What can hang from each mark:
Z29: Z580 Z584
Z3: Z210 Z584
Z143: Z382 Z850
Z580: Z382
Z584: Z3 Z29 Z382
Z382: Z143 Z210 Z584

Known rows, with every way that one mark hangs from another:
Z584(Z3 Z29 Z382(Z210)): [-2.448  1.564  3.384 -3.852  0.820  2.328  3.320  1.308 -0.122 -1.083
 -0.132  1.517  0.493  0.675 -5.973  5.394  0.880  1.366  0.025  1.547
  0.788  3.376 -1.717 -6.356  2.972  1.907 -0.329  0.025 -5.100  1.997
  1.325]
Z3(Z210 Z584(Z29(Z580) Z382(Z143(Z850)))): [-5.566 -0.022  6.409 -4.869 -0.295  6.595  3.402 -0.835  5.372 -0.556
 -1.748 -2.354  0.833 -4.772 -5.006  5.995  2.089 -2.750  3.366  0.539
  2.209  0.707 -1.788 -5.299 -0.092  2.724 -2.431  0.716  1.295  1.084
  5.788]
Z382(Z143 Z210 Z584(Z3 Z29(Z580))): [-1.907  0.627  4.356 -2.314  2.686  1.736  4.992  3.096  0.274 -1.917
 -0.048  1.074  1.909  0.143 -5.883  5.258  0.039 -0.261  0.369  0.627
  1.885  1.239  0.244 -6.570  3.090  4.704 -2.278 -3.040 -0.923  2.377
  1.869]
Z584(Z382(Z143(Z850) Z210)): [-3.242  1.847  1.919 -0.725 -0.268  0.162  3.766 -0.027  0.692 -0.497
 -4.229 -2.221  1.729 -4.595 -5.214  4.197  1.549  1.947 -1.366  0.520
  0.998  1.915 -0.497 -1.089  1.151  3.546 -0.256 -0.169 -2.778  0.970
 -1.249]
Z382(Z143(Z850) Z584): [-3.192  0.902  2.506  0.603  0.985 -2.319  1.624  0.042  1.983  1.029
 -2.339 -2.445  2.605 -2.541 -2.203  1.677 -0.118 -0.875 -0.623 -0.518
 -0.192 -1.265  0.226  0.379 -0.825  3.411 -0.065  1.391  0.868 -0.614
  0.588]
Z382(Z143(Z850) Z210 Z584(Z3 Z29(Z580))): [-4.181  1.650  3.720 -2.020  1.773 -0.090  4.976  1.903  2.357  0.322
 -2.173  0.161  2.460 -2.218 -6.101  7.752  0.310 -0.165  1.249 -0.210
  1.037  1.184  0.182 -6.220  1.963  5.529 -1.426 -0.785 -1.461  1.239
  3.911]
Z3(Z584): [-0.058  0.720  2.405 -0.392 -0.019  0.902 -0.156 -0.734  0.823 -0.393
  0.189 -0.474  0.404  0.155 -1.589  0.159 -1.264 -2.228  1.109 -0.857
 -0.154 -1.048 -0.198 -1.039 -0.999 -1.178 -0.345  1.598  0.813 -0.233
  1.054]
Z584(Z3(Z210) Z29(Z580) Z382): [-3.672 -1.236  3.091 -5.678  0.879  7.360  3.291  1.247  1.981 -0.520
  1.827  1.079 -0.588 -0.407 -5.876  5.465  2.831 -1.266  2.909  0.870
  0.859  3.187 -2.071 -7.666  2.872  1.859 -1.828 -1.643 -1.579  2.038
  4.054]
Z3(Z584(Z29 Z382(Z143(Z850) Z210))): [-3.631  2.819  6.390 -2.913 -0.449  1.882  3.746 -0.384  4.084 -1.332
 -3.280 -2.172  1.595 -3.834 -5.304  6.498 -0.484 -1.298  0.159  1.142
  2.162  0.685 -1.097 -4.440  0.064  2.912 -0.856  2.146 -2.941  0.892
  2.410]
Z29(Z584(Z382)): [-2.108 -0.932  0.944 -3.596  0.912  2.002  0.022  2.219  1.851 -0.363
  0.422  2.429  0.002 -0.005 -2.334  2.838  1.092  2.709  1.581  0.865
  1.731  0.805 -0.852 -2.983 -0.247  2.387  0.100 -0.722 -2.553  1.505
  0.337]
Z143(Z382(Z210 Z584) Z850): [ 0.440  0.129  0.826 -1.031  2.384 -4.609 -0.794  3.182  1.358  0.226
 -2.025  1.324  2.238 -1.186 -2.113  2.482 -0.705  0.330  1.982 -0.772
 -3.154  1.360 -0.138 -0.186  2.110  1.591  0.149  1.446 -2.571  0.443
 -0.461]
Z143(Z382(Z584) Z850): [-0.330 -1.116 -1.223 -0.156  2.013 -4.242 -1.535  2.578  3.477  1.257
 -0.425  0.922  1.390 -0.621  0.186  0.715 -0.354 -1.621  1.931 -0.934
 -3.102 -0.901  0.314  0.692  0.382  0.848  0.254  2.721 -0.508 -0.348
  1.017]
Z584(Z3 Z29(Z580)): [-1.122 -0.280 -0.167 -2.586  0.771  2.566  2.525  0.585  2.463 -0.125
  1.313  2.152 -0.787  1.150 -1.279  4.467  0.354 -1.511  1.823  0.464
  1.052  0.693  0.007 -5.648  1.170  1.514 -1.353 -1.248 -0.780  0.628
  4.316]
Z580(Z382(Z143(Z850) Z584(Z3(Z210) Z29))): [-6.714 -0.212  7.938 -3.332  1.596  2.590  5.253  1.525  2.151  0.957
 -0.716 -1.768  1.616 -2.429 -6.275  4.422  2.614  0.744  0.560 -0.195
  0.372  1.395 -0.692 -4.724  1.706  4.015 -0.434  1.063 -0.733 -0.033
  4.280]
Z29(Z584(Z3 Z382(Z210))): [-2.291  0.300  2.809 -3.855  2.019  1.920  2.655  3.789 -1.534 -0.659
 -0.063  3.455  0.540  0.872 -7.898  5.099  1.818  5.238  0.614  0.044
  0.885  3.656 -0.440 -6.172  2.250  2.879  0.920 -2.288 -4.873  2.255
 -0.632]
Z584(Z29(Z580) Z382(Z210)): [-1.180  0.058  2.352 -4.403  0.235  4.171  1.102  1.229  2.838 -2.758
 -0.732  2.193  0.266 -1.428 -2.931  6.122  0.431  0.108  2.919  2.377
  3.033  2.937 -1.487 -5.351  3.106  3.617 -2.155 -2.676 -3.795  2.327
  2.467]
Z580(Z382): [-1.533 -1.044  1.317 -0.634  0.274  1.431  0.629  0.862 -0.650 -0.869
 -0.888  0.636 -0.290 -1.258  0.588  0.168  0.674  1.473  1.087  0.906
  1.478 -0.215  0.287  0.288  1.182  1.413 -0.106 -1.014 -1.187 -0.572
  0.428]
Z143(Z382): [ 2.795 -1.679 -3.082  0.934  1.049 -1.399 -0.970  2.496  0.176 -1.069
  1.377  2.003 -0.239  0.732  1.626 -2.077  0.147 -0.610  0.109  0.158
 -1.588 -0.081  0.229  1.058  0.937 -1.109 -0.705 -0.122  1.400  0.811
 -0.972]

Rows:
[-4.829  0.535  1.502 -2.913  1.874  2.172  5.209  2.877  0.741  0.222
 -2.854  1.873  0.703 -3.461 -8.349  8.230  2.701  3.982  1.445 -0.700
  1.997  2.257  0.201 -6.115  1.005  6.491 -0.433 -3.367 -2.629  1.479
  1.999]  Z29(Z580 Z584(Z3 Z382(Z143(Z850) Z210)))
[-3.053 -0.429  4.149 -1.116  3.655  1.965  5.695  3.465 -3.113 -2.381
 -1.792  1.339  1.476 -1.909 -7.189  3.699  1.160  3.051  1.126  0.242
  1.651  1.240  0.950 -4.377  4.252  6.136 -1.457 -4.477 -0.528  1.118
  0.261]  Z29(Z580(Z382(Z143 Z210 Z584(Z3))))
[-3.682  1.929  3.725 -2.171 -0.773  1.165  3.784  0.245  3.027 -0.859
 -3.512 -1.347  1.477 -3.620 -3.482  5.760  0.759  0.715 -0.928  1.749
  2.005  2.112 -0.894 -3.003  1.348  4.105 -0.645  0.235 -2.964  1.319
  0.947]  Z584(Z29 Z382(Z143(Z850) Z210))
[-4.114 -2.169  4.658 -4.070  2.963  4.684  2.916  2.168 -1.321 -0.342
  0.606  1.395  0.731 -1.178 -6.298  3.244  2.155  1.308  4.240 -0.874
  0.259  1.823 -0.516 -5.034  3.407  3.097 -0.929 -2.372 -0.475  0.140
  2.639]  Z29(Z580(Z382(Z584(Z3(Z210)))))
[-4.998  0.846  5.841 -2.662 -0.994  3.450  3.069 -1.108  1.460  0.428
 -2.239 -3.996  1.482 -4.473 -6.675  2.710  2.299 -1.131  0.868 -0.561
  0.329  0.317 -1.774 -1.903 -0.847  0.961 -0.389  2.126  1.036 -0.081
  1.690]  Z3(Z210 Z584(Z382(Z143(Z850))))
[-6.632 -0.457  3.841 -3.602  1.141  3.372  5.139  1.976  0.329  1.988
 -1.189 -0.624  0.266 -2.665 -8.420  5.109  4.776  3.948 -0.258 -1.341
  0.284  2.252 -1.042 -4.874 -0.646  3.269  0.891  0.026 -0.677  1.027
  1.755]  Z29(Z584(Z3(Z210) Z382(Z143(Z850))))
[-3.288 -0.295  5.420 -1.170  1.918  2.156  4.537  2.021 -3.405  0.738
  1.369 -1.945  1.575  0.012 -7.122  0.185  2.291  0.634 -1.328 -1.369
 -1.261  1.634 -0.579 -3.212  1.367  1.073 -0.056 -0.223  1.697  1.270
 -0.748]  Z382(Z143 Z584(Z3(Z210)))
[-1.674 -0.680  5.605 -4.808  0.626  6.355  0.648  0.069  3.552 -1.516
  1.508 -0.019 -0.245 -0.684 -1.749  3.548 -0.130 -3.214  4.288 -0.365
  0.812  0.358 -1.381 -5.407  0.216 -0.554 -2.425 -0.174  1.721  1.247
  5.397]  Z3(Z210 Z584(Z29(Z580)))
[-0.583  0.556  0.443 -0.762  3.116 -4.324  1.445  3.765 -0.014  1.502
 -1.357  1.870  1.359 -0.087 -5.107  3.363 -0.212  0.589  0.964 -1.997
 -4.432  1.812  0.079 -2.426  2.510  1.188  0.928  1.632 -3.177  0.520
  0.061]  Z143(Z382(Z210 Z584(Z3)) Z850)
[-5.759 -0.064  5.133 -3.513  1.909  3.028  4.670  1.346  3.047  1.375
 -0.361 -1.214  1.505 -2.090 -6.523  6.064  2.369 -1.741  1.623 -0.663
 -0.222  0.871 -0.702 -6.057  0.680  3.700 -1.876  0.215  1.060  0.968
  5.184]  Z382(Z143(Z850) Z584(Z3(Z210) Z29(Z580)))
[-3.845 -0.540  4.801 -5.062  0.034  5.833  3.645  0.663  0.979  0.165
  1.654 -0.175 -0.227  0.573 -5.949  3.774  3.036 -0.224  0.380  0.870
 -0.282  3.768 -2.278 -6.643  2.080  0.115 -0.606  0.881 -2.789  1.818
  2.811]  Z584(Z3(Z210) Z29 Z382)
[-0.182 -3.101  1.926 -4.069  3.789  3.120  1.305  4.697  1.708 -0.960
  3.628  2.947  0.402  1.928 -3.378  2.581  1.167 -2.533  3.559 -0.226
 -2.965  1.955 -0.944 -6.125  3.492  0.545 -2.022 -0.823  0.609  1.891
  3.576]  Z143(Z382(Z584(Z3(Z210) Z29(Z580))))
[-3.775  0.632  0.192 -0.187 -0.812  0.059  2.932 -0.452  2.339  0.552
 -3.102 -2.194  0.976 -4.236 -2.995  2.451  1.703  0.092 -1.133  0.729
  1.284 -0.205 -0.315 -0.251 -0.589  3.298 -0.238  1.137 -0.511 -0.069
  0.622]  Z584(Z382(Z143(Z850)))
[-1.385  1.099  1.814 -2.603  1.029  1.648  3.323  1.197 -3.126 -0.615
 -1.235  0.701  0.267 -0.411 -7.353  3.823  1.434  2.513 -0.590  0.339
 -0.406  3.523 -1.007 -4.352  3.217  1.422  0.509 -0.862 -4.285  1.604
 -1.600]  Z584(Z3 Z382(Z210))
[-5.582  0.516  3.627 -1.728 -0.206  3.071  5.398  0.091 -0.783  1.639
 -1.920 -3.064  0.889 -3.575 -8.322  3.304  4.230  1.359 -1.104 -0.875
 -0.527  2.252 -1.416 -2.975  0.822  2.201  0.632  1.166 -0.313  0.347
  0.966]  Z584(Z3(Z210) Z382(Z143(Z850)))
[-3.453  0.748  6.656 -2.142  2.531  1.549  5.991  3.338 -1.045 -1.998
 -0.729  0.554  1.962 -0.148 -5.977  3.868  0.653  2.086 -0.848  1.472
  2.487  1.893  0.621 -5.127  3.602  4.632 -1.098 -1.681 -2.862  1.409
  1.039]  Z580(Z382(Z143 Z210 Z584(Z3 Z29)))
[-2.528 -1.080  2.581 -3.388  2.043 -0.287  1.480  3.125  3.166  2.031
  1.789  1.014  1.420  0.629 -3.789  3.671  1.396 -1.944  1.735 -1.123
 -4.630  1.964 -1.292 -4.487  1.729 -0.021  0.002  3.290 -1.078  0.933
  4.067]  Z143(Z382(Z584(Z3(Z210) Z29)) Z850)
[-2.615 -0.706  3.898 -0.466  2.001  0.650  2.778  2.381 -0.726 -1.605
 -0.954 -1.036  1.683 -1.942 -1.792 -0.482  0.374  1.867 -0.155  1.163
  2.060 -0.787  0.926 -0.316  1.562  4.118 -1.243 -1.358  1.118 -0.078
 -1.226]  Z580(Z382(Z143 Z584))
[-3.793  0.236  1.304  1.073 -0.108 -0.121  3.283 -0.438  1.338  0.216
 -3.497 -1.646  0.830 -4.483 -0.613  1.631  1.576  1.611 -0.433  0.164
  2.231 -0.893  1.147  1.691 -0.269  3.686  0.145 -0.056  0.516 -1.360
  1.057]  Z580(Z382(Z143(Z850)))
[-6.348 -0.232  3.252 -3.951  0.409  5.904  5.694  0.202  3.186  0.386
 -0.783 -1.480  0.356 -3.936 -6.605  7.001  3.357 -0.550  1.252  0.546
  1.371  2.141 -1.451 -6.487  1.500  3.862 -1.490 -0.588  0.078  0.863
  4.832]  Z584(Z3(Z210) Z29(Z580) Z382(Z143(Z850)))
[-6.271 -0.541  4.200 -2.337  1.075  5.353  5.721  0.434  1.502  0.462
 -1.256 -0.428 -0.437 -4.145 -4.335  5.842  3.480  0.485  1.957  0.120
  2.004  1.257  0.498 -4.488  1.293  4.168 -1.183 -1.694  0.797 -0.072
  5.712]  Z584(Z3(Z210) Z29(Z580(Z382(Z143(Z850)))))
[-4.348  2.512  4.013 -2.000 -0.058  0.727  5.918  0.861  1.755  0.312
 -2.962 -1.285  1.054 -2.436 -7.256  6.582  1.539  1.068 -1.778  0.814
  1.267  2.588 -0.656 -5.099  1.403  3.740 -0.196  0.447 -3.610  1.098
  1.488]  Z584(Z3 Z29 Z382(Z143(Z850) Z210))
[-0.432 -2.159  2.589 -3.367  2.916  1.554  1.187  4.279  0.348 -0.035
  3.882  1.996  1.177  2.748 -3.894  0.774  1.425 -1.776  1.123 -0.145
 -3.635  2.462 -1.289 -4.887  2.700 -0.914 -0.886  1.665 -0.098  1.723
  2.102]  Z143(Z382(Z584(Z3(Z210) Z29)))
[-4.176  0.158  4.139 -1.378  1.989  0.100  3.594  1.588  1.121 -1.494
 -4.693  0.049  2.028 -5.363 -3.721  5.245  0.120  2.652  2.811  0.059
  2.656  0.789  0.766 -1.374  2.655  7.169 -1.190 -2.966 -1.189  0.209
  1.367]  Z29(Z580(Z382(Z143(Z850) Z210 Z584)))
[-3.767  0.795  2.975 -2.365  0.833  0.582  3.047  2.593  0.891 -0.568
 -3.655  0.228  1.043 -3.482 -5.494  5.748  1.462  5.351  0.068  0.122
  2.188  1.867 -0.128 -2.792  0.102  5.216  0.376 -1.625 -2.858  1.703
 -0.139]  Z29(Z584(Z382(Z143(Z850) Z210)))
